Each row was made from one small tree. The marks that hang from a mark follow it in brackets, in alphabetical order. Every link used is in the known rows. Write each row's tree.
Known rows:
V{L{A D F J}}: -2.8  9.1  1.3  18.5  -6.0  0.9  -15.8  10.7  -2.0  27.7  -20.4  -18.2  13.9  8.0  11.2  1.7  -12.1  6.4  -20.5  3.2  -9.3  -1.0  11.2  8.2  -7.6  6.9  21.4  3.4  7.5  -11.2
G{L{D N Q}}: 4.4  4.7  -26.0  -5.7  -8.1  14.5  -2.8  8.3  0.5  -15.8  -9.7  4.5  19.6  -2.8  42.5  17.6  -25.3  7.4  -26.8  13.6  -4.3  -3.0  -10.4  4.8  -6.3  -21.5  11.4  -2.1  3.2  13.6
L{D}: 0.8  1.5  -14.7  -4.5  -18.8  31.9  -15.6  6.8  1.9  -4.6  -29.8  0.8  15.4  -11.5  7.5  19.9  -13.7  3.6  -11.4  9.8  1.4  -6.9  -34.4  11.7  -9.8  -15.7  39.8  2.1  7.8  1.7
X{L{J}}: 7.8  -4.1  29.5  1.4  -18.8  42.4  -26.5  10.0  0.7  3.1  -44.6  -6.2  10.9  -20.1  33.0  -12.5  0.2  3.5  -11.2  12.9  11.8  0.0  -24.6  10.8  -13.0  -8.0  41.7  5.1  13.0  -17.6
V{L{A D N{R} Q}}: 7.0  10.1  -20.0  -6.3  -8.3  14.2  -10.1  -1.5  12.6  33.5  15.6  -1.6  17.9  1.6  20.5  6.2  -33.1  5.6  -28.5  16.6  -17.1  13.3  12.8  6.0  -6.9  8.2  14.0  -2.5  2.6  8.9
L{A}: 4.3  5.5  24.6  0.2  -16.1  13.2  -9.2  5.2  7.4  0.2  4.2  -6.6  13.4  -21.0  -9.3  4.8  -13.8  0.5  -16.8  12.8  16.1  -9.3  -21.6  10.2  -13.7  -11.8  28.5  5.2  5.9  -10.8
Q{L}: -8.3  0.8  16.0  -5.3  -27.3  26.8  -17.7  5.6  2.5  0.3  -32.2  -9.2  11.4  -31.6  -6.8  -9.5  0.5  -1.8  -10.9  19.0  18.0  1.9  -35.9  8.4  -17.3  -20.1  37.3  -3.4  2.8  -15.6
J{L{A D F N Q}}: -10.8  -4.5  -7.5  6.6  0.5  5.3  15.6  7.3  5.2  -7.7  53.0  -3.3  21.9  7.7  22.8  19.4  -36.0  8.8  -27.7  -0.9  -20.7  -3.6  34.1  10.0  -11.0  4.5  -8.4  7.3  2.7  12.0
P{L{A F N}}: -4.0  -4.5  85.7  11.6  -8.8  4.3  3.6  6.5  2.6  20.9  20.8  -14.5  13.5  -0.8  -5.1  -7.0  -20.0  3.0  -16.7  5.5  4.6  0.6  17.3  7.4  -25.5  -8.8  3.3  5.3  -1.8  -5.5
X{L{J Q}}: 11.8  -7.6  7.6  4.7  -12.8  32.5  -22.8  7.5  -1.1  0.9  -26.7  -0.9  13.0  -13.5  57.7  2.5  -13.8  6.6  -17.0  11.4  8.7  -4.8  -12.0  15.3  -11.9  -5.9  32.3  6.9  14.0  -10.4
G{L{D Q}}: 7.5  8.3  -28.1  -4.0  -13.6  18.6  -8.0  5.3  -3.6  -17.1  -8.2  2.4  16.9  -5.1  50.7  27.7  -17.5  5.6  -21.1  14.3  -2.4  -1.8  -29.4  7.5  0.2  -27.9  25.7  -2.1  4.7  6.4
V{L{A D F N}}: -2.7  7.0  9.9  8.6  -5.2  -0.2  -7.8  9.6  5.3  25.8  9.3  -13.3  16.8  1.2  14.0  7.3  -22.3  5.1  -24.6  3.0  -12.8  -6.6  22.2  9.1  -12.0  11.4  10.5  -0.2  -2.4  2.5
V{L{F}}: 6.7  -2.8  2.0  7.4  -21.0  6.8  -11.2  8.4  1.8  22.2  -30.9  -14.0  8.3  -31.0  29.6  1.5  -7.0  0.4  -13.2  4.7  11.2  1.2  -13.1  11.3  -7.2  2.1  42.2  -2.2  -0.6  -16.0
N{R}: 0.2  1.7  -4.7  -5.6  -29.0  29.4  -22.2  -1.9  11.3  1.0  -41.0  -3.5  7.5  -28.4  -2.8  -10.6  -8.7  0.1  -13.7  20.9  16.6  24.7  -39.5  5.2  -12.6  -16.5  45.8  -1.0  8.7  -12.5
L{D F J N}: -14.7  -4.8  -9.2  17.7  -6.3  4.4  -16.7  12.6  1.8  -6.4  -54.3  -10.9  16.6  11.9  6.1  -8.4  -21.3  11.4  -22.5  1.0  -3.0  -1.1  11.7  7.4  -23.2  -4.6  12.4  5.9  12.3  1.5
P{L{F J}}: -5.5  -12.2  62.2  16.9  -17.5  13.1  -9.3  9.5  -6.9  18.1  -42.3  -15.1  8.4  -4.8  5.3  -12.7  -3.9  4.6  -6.6  4.2  13.0  9.3  -5.6  7.7  -22.9  -18.6  31.6  6.1  10.1  -18.6
X{L}: 12.1  -1.0  31.8  -7.5  -23.9  44.7  -21.2  4.7  3.8  0.8  -17.3  -2.8  11.3  -31.4  41.5  4.3  -4.5  0.1  -9.6  13.6  10.4  -2.6  -34.3  13.4  -8.2  -7.1  43.3  1.4  4.4  -11.2
Q{L{D F J N}}: -29.0  -3.7  -2.0  14.4  -10.7  5.0  -21.5  11.7  -0.3  -1.4  -57.4  -17.5  16.0  8.8  -4.0  -19.4  -11.7  8.2  -23.2  9.0  -2.1  6.6  14.1  3.2  -27.4  -6.9  4.2  0.3  7.8  -3.6
Q{L{D F J N{R}}}: -32.4  -0.3  -5.3  11.7  -17.7  13.5  -30.6  3.3  5.0  5.1  -60.9  -18.9  13.4  10.2  -9.9  -30.1  -11.1  7.8  -25.8  17.1  -3.6  36.8  10.5  -2.1  -27.0  -9.2  4.7  -4.5  8.9  -5.3
Q{L{A D}}: -13.9  9.6  16.2  -4.2  -16.5  23.3  -18.3  3.5  1.4  4.2  5.4  -10.1  17.2  -4.9  -16.1  9.3  -10.2  0.6  -17.2  17.9  -3.1  -2.5  -20.3  7.6  -14.4  -16.7  18.5  -2.5  2.2  -4.7
Q{L{A}}: -9.1  6.7  34.2  -1.8  -20.7  16.4  -15.7  4.0  4.1  5.5  4.5  -12.6  14.0  -22.1  -20.5  -8.3  -6.3  -2.0  -16.6  20.2  16.4  -3.4  -21.6  8.3  -17.3  -16.8  23.4  -1.0  1.8  -16.1

Write each row's tree:
-0.6  -8.8  -9.2  11.7  -9.8  -6.0  -3.1  8.5  5.1  -6.6  -9.4  -6.4  14.4  -11.4  37.0  4.3  -32.4  8.7  -26.3  2.1  13.8  -5.9  14.2  12.1  -20.3  -1.3  9.2  4.6  3.3  3.4
L{F N Q}
0.2  4.1  -17.5  8.3  -1.9  8.7  -13.6  7.5  -0.5  0.4  -2.7  -2.1  19.2  16.4  11.7  16.4  -31.6  10.2  -24.2  9.1  -1.5  -11.9  -0.5  11.3  -11.8  -10.4  15.1  9.5  16.6  1.5
L{A D J Q}
-10.1  -14.3  -23.4  3.5  -5.6  14.9  11.1  7.9  2.6  -10.9  15.8  0.9  19.5  0.3  34.9  19.2  -31.4  8.8  -22.0  -1.5  -18.5  1.4  21.5  11.5  -9.3  0.9  7.2  4.8  4.4  12.8
J{L{D F N Q}}
4.0  -5.7  2.6  -5.7  -11.8  19.0  12.7  4.7  5.6  -6.1  47.0  1.0  16.2  -20.3  10.9  11.1  -22.4  1.1  -17.0  9.6  0.6  -6.1  -6.1  11.5  -4.5  -9.4  22.8  7.7  6.0  -6.1
J{L{A Q}}
11.1  11.6  13.2  -1.6  -7.5  33.6  -17.1  2.5  1.5  5.4  41.8  1.7  19.6  3.7  59.9  36.9  -27.6  6.5  -22.3  10.8  -12.6  -13.6  -6.3  15.4  -4.8  -2.9  17.1  4.7  5.3  7.0
X{L{A D Q}}
-23.5  7.9  21.1  8.7  -8.7  1.6  -13.0  6.8  4.0  1.9  11.1  -17.7  18.2  6.8  -8.0  -0.6  -18.9  5.1  -27.1  10.0  -5.4  0.1  15.7  6.2  -22.7  -3.0  -7.2  -1.4  -2.8  1.8
Q{L{A D F N}}
-4.9  0.9  7.2  -7.1  -12.2  36.6  5.8  5.4  5.6  -5.0  28.5  0.8  19.1  -11.2  -10.9  14.9  -13.6  0.7  -12.4  10.0  -16.2  -2.9  -17.0  9.6  -3.1  -9.9  25.2  5.2  5.8  -1.0
J{L{A D}}
-28.7  4.1  16.8  18.1  -4.3  -2.1  -18.3  10.4  1.0  1.9  -17.6  -21.3  18.7  18.4  -18.8  -18.5  -16.2  8.0  -28.3  8.9  -4.9  1.3  26.8  3.4  -27.3  -5.5  -9.3  2.5  7.0  -4.5
Q{L{A D F J N}}
3.7  6.2  -15.6  11.1  -0.5  -7.2  -2.1  7.1  3.0  24.8  27.8  -8.7  18.5  8.1  41.7  21.6  -35.0  8.5  -30.1  1.0  -14.8  -11.2  35.1  11.4  -10.0  13.7  1.9  1.7  -1.7  9.5
V{L{A D F N Q}}
-3.1  0.8  -29.2  10.7  -11.1  4.8  -11.3  5.2  -2.0  -5.8  -5.3  -4.6  16.9  1.1  48.0  34.0  -31.7  9.4  -21.9  0.4  -1.8  -5.7  -3.0  14.3  -12.0  -10.5  18.8  3.7  6.5  7.2
L{D F Q}
-3.1  -12.8  -30.9  -10.4  -7.5  34.0  12.4  7.8  5.4  -8.9  11.9  10.1  21.6  -6.8  20.1  16.3  -28.8  5.9  -18.2  5.8  -17.7  -4.3  2.1  11.1  -6.9  -5.3  15.5  4.7  6.2  14.0
J{L{D N Q}}
-13.0  -1.1  -37.4  15.8  -8.0  2.5  -20.1  3.1  6.8  3.2  -42.3  -8.2  15.7  18.6  26.7  -7.1  -34.4  13.7  -30.2  7.8  -4.6  25.1  22.5  4.1  -23.0  -1.6  1.6  3.7  14.9  6.6
L{D F J N{R} Q}
-6.7  5.4  0.0  6.7  -11.6  3.6  -7.5  9.0  0.7  -19.4  -24.2  -10.1  16.6  -0.8  30.2  6.3  -15.6  6.5  -25.6  7.6  -0.7  6.3  -4.6  2.5  -9.6  -18.9  12.5  -3.4  -0.8  5.4
G{L{D F N}}
-19.6  -0.3  39.0  11.5  -13.0  -5.6  -9.9  6.8  5.4  2.1  7.4  -21.3  13.7  -11.7  -13.0  -19.0  -13.4  2.3  -26.3  11.2  12.8  0.4  16.4  6.0  -26.7  -5.1  -1.9  -0.5  -3.3  -9.0
Q{L{A F N}}
-3.8  -7.1  -7.2  -7.5  -1.3  23.1  15.9  6.6  7.0  -3.7  47.8  6.8  23.2  2.3  8.8  17.1  -33.7  5.8  -22.8  7.7  -20.4  -9.0  15.4  10.0  -8.2  -1.9  4.0  7.3  4.6  13.0
J{L{A D N Q}}
-24.0  -1.6  1.9  5.7  -16.0  9.2  -15.6  7.8  1.8  -0.3  -24.7  -14.4  16.8  -3.0  4.6  -3.3  -14.3  5.1  -21.4  8.4  -1.3  3.8  3.8  6.4  -23.0  -9.1  8.9  -4.0  -0.8  2.4
Q{L{D F N}}
2.0  12.2  -0.1  -8.3  -14.8  24.5  -15.4  -0.6  14.0  33.3  -3.2  -5.9  15.0  -5.7  -5.3  -7.0  -20.2  1.7  -22.5  18.1  -13.5  18.9  0.5  3.4  -8.4  7.3  22.5  -4.7  2.4  1.6
V{L{A D N{R}}}
-28.2  15.1  17.6  6.6  -15.7  8.0  -22.0  -2.3  10.6  9.7  3.7  -20.2  15.1  7.4  -12.6  -14.1  -18.6  4.4  -29.1  17.5  -7.3  28.7  15.7  0.1  -24.6  -4.5  -4.9  -6.0  -1.2  0.4
Q{L{A D F N{R}}}
-23.2  2.5  16.0  5.1  -26.3  10.8  -22.3  0.2  10.2  3.2  -36.2  -19.0  8.5  -18.7  -4.2  -31.4  -8.9  2.1  -22.8  18.9  15.5  35.4  0.1  -0.3  -27.1  -8.5  11.4  -7.0  -1.1  -10.6
Q{L{F N{R}}}
2.0  -4.8  -31.0  -4.2  -7.2  19.0  -5.5  5.9  3.8  -3.9  -12.0  5.8  19.1  0.1  26.6  21.6  -36.6  9.4  -23.1  8.0  -4.0  -11.9  -3.3  13.2  -15.6  -7.4  14.1  4.0  8.2  15.6
L{D N Q}
5.4  10.4  -14.1  10.8  -5.1  -3.5  -7.2  6.3  -0.4  26.2  29.2  -10.4  16.2  4.2  48.5  32.4  -30.8  6.3  -24.7  1.2  -10.6  -6.5  16.5  13.8  -3.2  8.3  14.7  1.0  0.9  1.8
V{L{A D F Q}}
-16.9  -9.8  13.1  1.5  -16.7  18.7  -17.6  11.8  4.7  0.1  -63.1  -11.0  13.8  -13.7  -24.0  -38.0  -2.5  3.4  -17.8  17.8  17.9  2.8  -8.1  4.0  -27.3  -13.7  20.1  0.3  9.4  -13.9
Q{L{J N}}
-8.3  -5.8  26.2  8.4  -14.6  9.3  9.2  7.4  5.3  -6.4  31.3  -12.0  13.7  -20.5  -0.2  1.0  -10.7  0.0  -16.4  3.9  4.0  4.9  0.2  8.3  -7.6  -4.3  21.2  6.3  2.3  -14.1
J{L{A F}}
-3.1  -7.1  6.5  8.8  -9.5  2.2  12.9  6.0  3.8  -6.4  50.9  -8.7  15.0  -13.4  26.1  15.1  -24.8  3.5  -21.2  2.1  0.9  -0.8  13.1  11.3  -7.3  -3.3  10.5  7.7  2.1  -7.3
J{L{A F Q}}
-21.0  3.2  16.3  4.4  -5.8  16.0  -18.4  9.2  3.7  3.0  -22.2  -11.8  19.8  9.8  -33.1  -20.1  -13.0  5.7  -24.4  16.9  -5.4  -2.7  7.4  2.8  -25.4  -9.1  2.1  2.3  9.4  -3.4
Q{L{A D J N}}
3.5  -0.2  27.3  10.7  -9.3  -5.3  -3.9  9.3  7.4  25.9  4.7  -16.0  12.5  -17.6  8.5  -10.8  -17.2  2.1  -23.8  4.9  5.8  -5.5  20.6  8.5  -13.6  12.6  15.6  1.0  -3.5  -8.9
V{L{A F N}}
-7.2  7.1  -19.8  5.1  -3.2  10.9  -16.8  0.5  11.0  7.7  -7.8  -2.4  18.3  21.5  -2.0  -7.2  -35.5  11.0  -32.1  16.8  -6.3  14.3  16.5  3.6  -21.3  -3.0  -0.2  5.5  16.9  6.8
L{A D J N{R} Q}
-7.7  0.5  -15.3  -8.5  -8.5  29.9  6.7  -2.4  13.8  1.4  42.5  3.7  20.0  2.2  4.1  5.8  -33.3  5.2  -26.3  16.0  -22.8  19.9  12.8  5.3  -8.6  -3.8  4.6  3.0  6.3  11.2
J{L{A D N{R} Q}}
-23.0  7.3  33.1  7.4  -19.4  -0.6  -19.4  -1.2  12.9  8.6  3.9  -23.6  11.3  -10.8  -19.1  -31.3  -12.8  2.2  -29.2  20.1  12.1  29.1  14.1  -0.1  -26.3  -4.7  -0.9  -4.4  -2.2  -11.8
Q{L{A F N{R}}}
-12.3  8.9  17.7  20.7  -0.7  -8.2  -8.1  11.0  0.0  -11.8  -17.1  -17.0  17.7  18.0  8.7  -12.7  -17.2  9.7  -31.4  8.2  -4.0  4.9  18.0  -0.2  -14.9  -12.1  -6.1  2.8  7.2  -0.5
G{L{A D F J N}}
-18.8  -5.4  -12.3  -2.3  -17.6  30.2  -2.0  1.2  12.0  -6.2  -10.0  -5.7  14.9  -5.2  6.6  -4.5  -17.5  3.8  -18.5  8.5  -15.7  35.0  6.1  2.5  -11.9  -3.1  14.5  -0.7  3.2  3.8
J{L{D F N{R}}}
-9.1  3.9  -1.1  21.1  -5.5  -13.3  -14.0  2.1  11.8  6.2  -10.0  -15.1  12.6  9.6  10.6  -23.8  -33.2  11.1  -35.8  10.6  12.9  21.6  32.6  2.9  -26.4  2.0  -6.1  7.0  12.6  -5.7
L{A F J N{R} Q}
-1.2  -1.9  -14.5  -6.7  -6.5  27.7  11.5  3.9  3.5  -5.5  49.8  5.3  20.4  -0.9  16.8  30.3  -26.8  4.0  -17.8  8.1  -20.0  -7.1  -3.6  11.9  -1.3  -9.9  19.3  7.4  7.3  5.1
J{L{A D Q}}
10.2  0.0  13.0  6.0  -12.5  12.0  -12.1  10.9  2.9  28.7  -28.8  -12.4  10.6  -17.0  -8.7  -18.0  -6.5  1.0  -15.9  12.7  9.6  -6.2  -9.8  7.6  -8.3  2.5  38.2  4.0  9.5  -22.3
V{L{A J}}
-28.0  4.9  29.4  16.6  -15.5  -3.5  -23.7  1.7  10.7  9.8  -28.9  -25.7  10.7  0.8  -27.3  -48.6  -10.3  4.2  -30.1  20.5  11.5  32.7  22.7  -2.2  -30.6  -5.4  -3.5  -1.0  7.3  -17.5
Q{L{A F J N{R}}}
